In the rows, 128 means zero.
Known rows, with every step that occurs:
revin, bena: [142 135 113 118 124 125 124 132 148 133  98 133 127 112  94 142 122  77
  98 138 137 144 137 114 164]
bena, tenimu, repu: [163 110 134 120  86 115 107 152 134 108 143 159 156  75 124 138 110 159
 119 165 151 134 119 178 128]
repu, nali: [138 149 124 132 139 128 113 149 128 127 140 137 152 139 113 167  93 142
 123 131 109 145 121 122 116]
bena, tenimu, nali, repu: [157 122  83  79 104  97  96 158 124 133 142 143 113  84 126 125 112 162
 117 172 150 130 100 119 181]
repu, tenimu, bena: [188 115 128 124 141 154 119  97 153 116 112 152 182 124 129 118 152 119
 121 130 108 106 170 142  97]
kera, revin, nali, repu, tenimu: [167  81 112 101  82 146  97 125 154 140 129 121 226 126 164 112 161 110
 123 170  60 122 162  58 109]
bena, tenimu, repu, nali: [173 129 131 123  99 113  88 172 138 107 154 162 178  78 103 172  76 172
 115 165 134 151 113 177 117]
bena, tenimu: [138 142 123 109 112 132 127 113 131 110 135 141 128  90 129 107 126 162
 107 159 149 120 130 155 147]
repu, tenimu: [142 133 114 121 129 160 117 113 142 117 121 143 169 134 157 126 142 127
 123 129 102 114 153 131 107]
mege, tenimu, repu, nali: [211 139 148 151  90 116 118 199 145 142 154 137 174 139 102 179  74 153
  99 130 107 153 121 124  93]
repu, nali, revin: [165 141 170 128 149 129  86 149 111 111 111 126 161 155 105 172 110 138
 116 136 110 140 116 118 138]
mege, tenimu: [172 152 141 141 106 134 150 141 142 141 135 115 122 146 125 114 121 143
  91 121 124 124 139 102 124]
mege, tenimu, repu, nali, revin: [233 129 192 145 101 116  92 200 129 126 127 126 180 152  90 183  92 147
  89 139 105 149 114 119 116]
mege, tenimu, nali: [182 149 134 127 112 106 133 171 136 130 139 112  85 126  86 118 120 131
  91 124 125 134 111  81 161]
nali, revin, kera: [160 121 199 115 118 135  90 135 127 112 110  99 136 130 111 115 164 109
  94 183 105  99 102 136 148]
mege, tenimu, bena: [220 134 151 134 112 130 155 119 145 144 127 121 131 134  95 105 132 129
  90 123 131 114 158 117 114]
kera, revin: [119 129 149 120  86 138 112 121 131 116 155  93 148 121 102 109 160 102
 113 150 119 137 134 111 115]
revin, mege: [150 100 104 128  99 131 127 136 161  87 135 132 145 127 125 123 114 128
 111 142  99 123 121 107  98]
bena, tenimu, nali: [143 138 123 102 121 104 104 142 130  96 136 135  90  72  96 117 126 150
 110 158 156 133 108 134 186]
tenimu, repu, nali: [165 114 131 140 114 110  95 182 130 127 151 151 176 118 109 194  80 141
 129 136 112 158 110 148  96]
bena, tenimu, nali, revin: [170 126 166  92 129 110  81 144 111  82 108 125 100  89  86 119 144 148
  94 166 161 124 103 125 210]
kera, tenimu, bena: [206 120 122 117 124 124 127  74 115 137 115 119 140  93 132 125 174 115
 123 138 125 104 144 140 117]
bena, tenimu, repu, nali, revin, kera: [204 120 200 113  83 122  54 176 136  95 137 137 187  87  86 159 113 160
  84 221 113 120  88 184 139]
nali, tenimu: [144 128  84 143 126 113  99 128 158 118 130 142 115 140 153 154 149 136
 118 124 118 100 107 109 148]

Rows:
[178  80  88 113 121 136 114 129 153 154 102 159 207 130 196 129 124 140
 141 149  66 112 153  77 123] : revin, nali, repu, tenimu
[187 114  93 144 135 110  99 109 162 120 125 150 125 131 124 148 157 125
 114 127 126  89 129 116 137] : nali, tenimu, bena
[182  57 127 157  63  92  71 163 167 111 145 131 181 106 116 159 158  98
 116 158  82 123 109  74 138] : kera, revin, nali, tenimu, repu
[177 140 156  92 122 134  99 114 139  98  77 135 134  92  87 123 136 108
  74 177 162 131 133 136 202] : nali, revin, bena, tenimu
[194 126 112 142  81 138 152 148 174 103 144 120 142 145 120 103 105 142
  81 137  90 120 131  81  90] : revin, mege, tenimu
[202 103  91  99 122 143 111 109 149 154 115 156 199 132 163 133 142 132
 130 148 101 101 163 126  96] : nali, repu, tenimu, bena
[186 124 144  98 145 130  69 150 140  95  64 129 142 114  74 150 153  65
  87 147 117 135 130  83 201] : repu, tenimu, nali, revin, bena
[175 130  69  66 105  92  92 157 140 137 111 144 111  70  97 139 103 111
  86 183 157 141 108 103 213] : revin, bena, tenimu, nali, repu
[196 124 129 120  46 117 115 173 170  79 171  80 119 119  54  92 139 100
  60 161  88 140 115  38 116] : kera, revin, mege, tenimu, nali
[220 117 159 132  91 137 129 149 154  88 112 108 148 157 113 112 123 135
  71 147  95 113 125  74 113] : nali, revin, mege, tenimu
[180 117 176 103 127 139  63 153 142  90 106 107 143 121 103 117 174 100
  93 184  85  97 101 112 169] : repu, tenimu, nali, revin, kera
[223 114 146 142  24 126  99 204 179  89 188 110 209 129  72 152  93 127
  68 168  64 159 121  80  46] : kera, revin, mege, tenimu, repu, nali
[157  74 121 112  81 118 108 135 140 156 137 105 187 118 139 115 144 106
 124 173  85 135 137  56 132] : kera, revin, nali, repu
[205 114 167 122 122 108  67 192 132 118  91 144 188 122  65 214  91  85
  98 155 124 167 112 121 155] : tenimu, repu, nali, revin, bena
[146 148 105  98 109 130 120 115 155 115 106 145 132  74  97 120 121 109
  85 165 162 135 142 140 184] : revin, bena, tenimu
[199 117 152 146  79 113 135 175 140 142 140 131 150 125 115 144 104 138
 103 132 123 136 126 127 104] : mege, tenimu, repu
[184 159 151  96 134 131  82 137 137  98  89 143 159 101  74 164 104 121
  68 177 144 146 128 129 188] : repu, nali, revin, bena, tenimu
[166 130  88  59  63  98  74 157 150 126 139 114 129  59  68 120 144  82
  70 209 147 153 113  79 203] : kera, revin, bena, tenimu, nali, repu
[151 129 108 116 138 134 100 145 138 104 123 132 132 117 120 133 141 116
 122 124 107 127 126 106 148] : repu, tenimu, nali
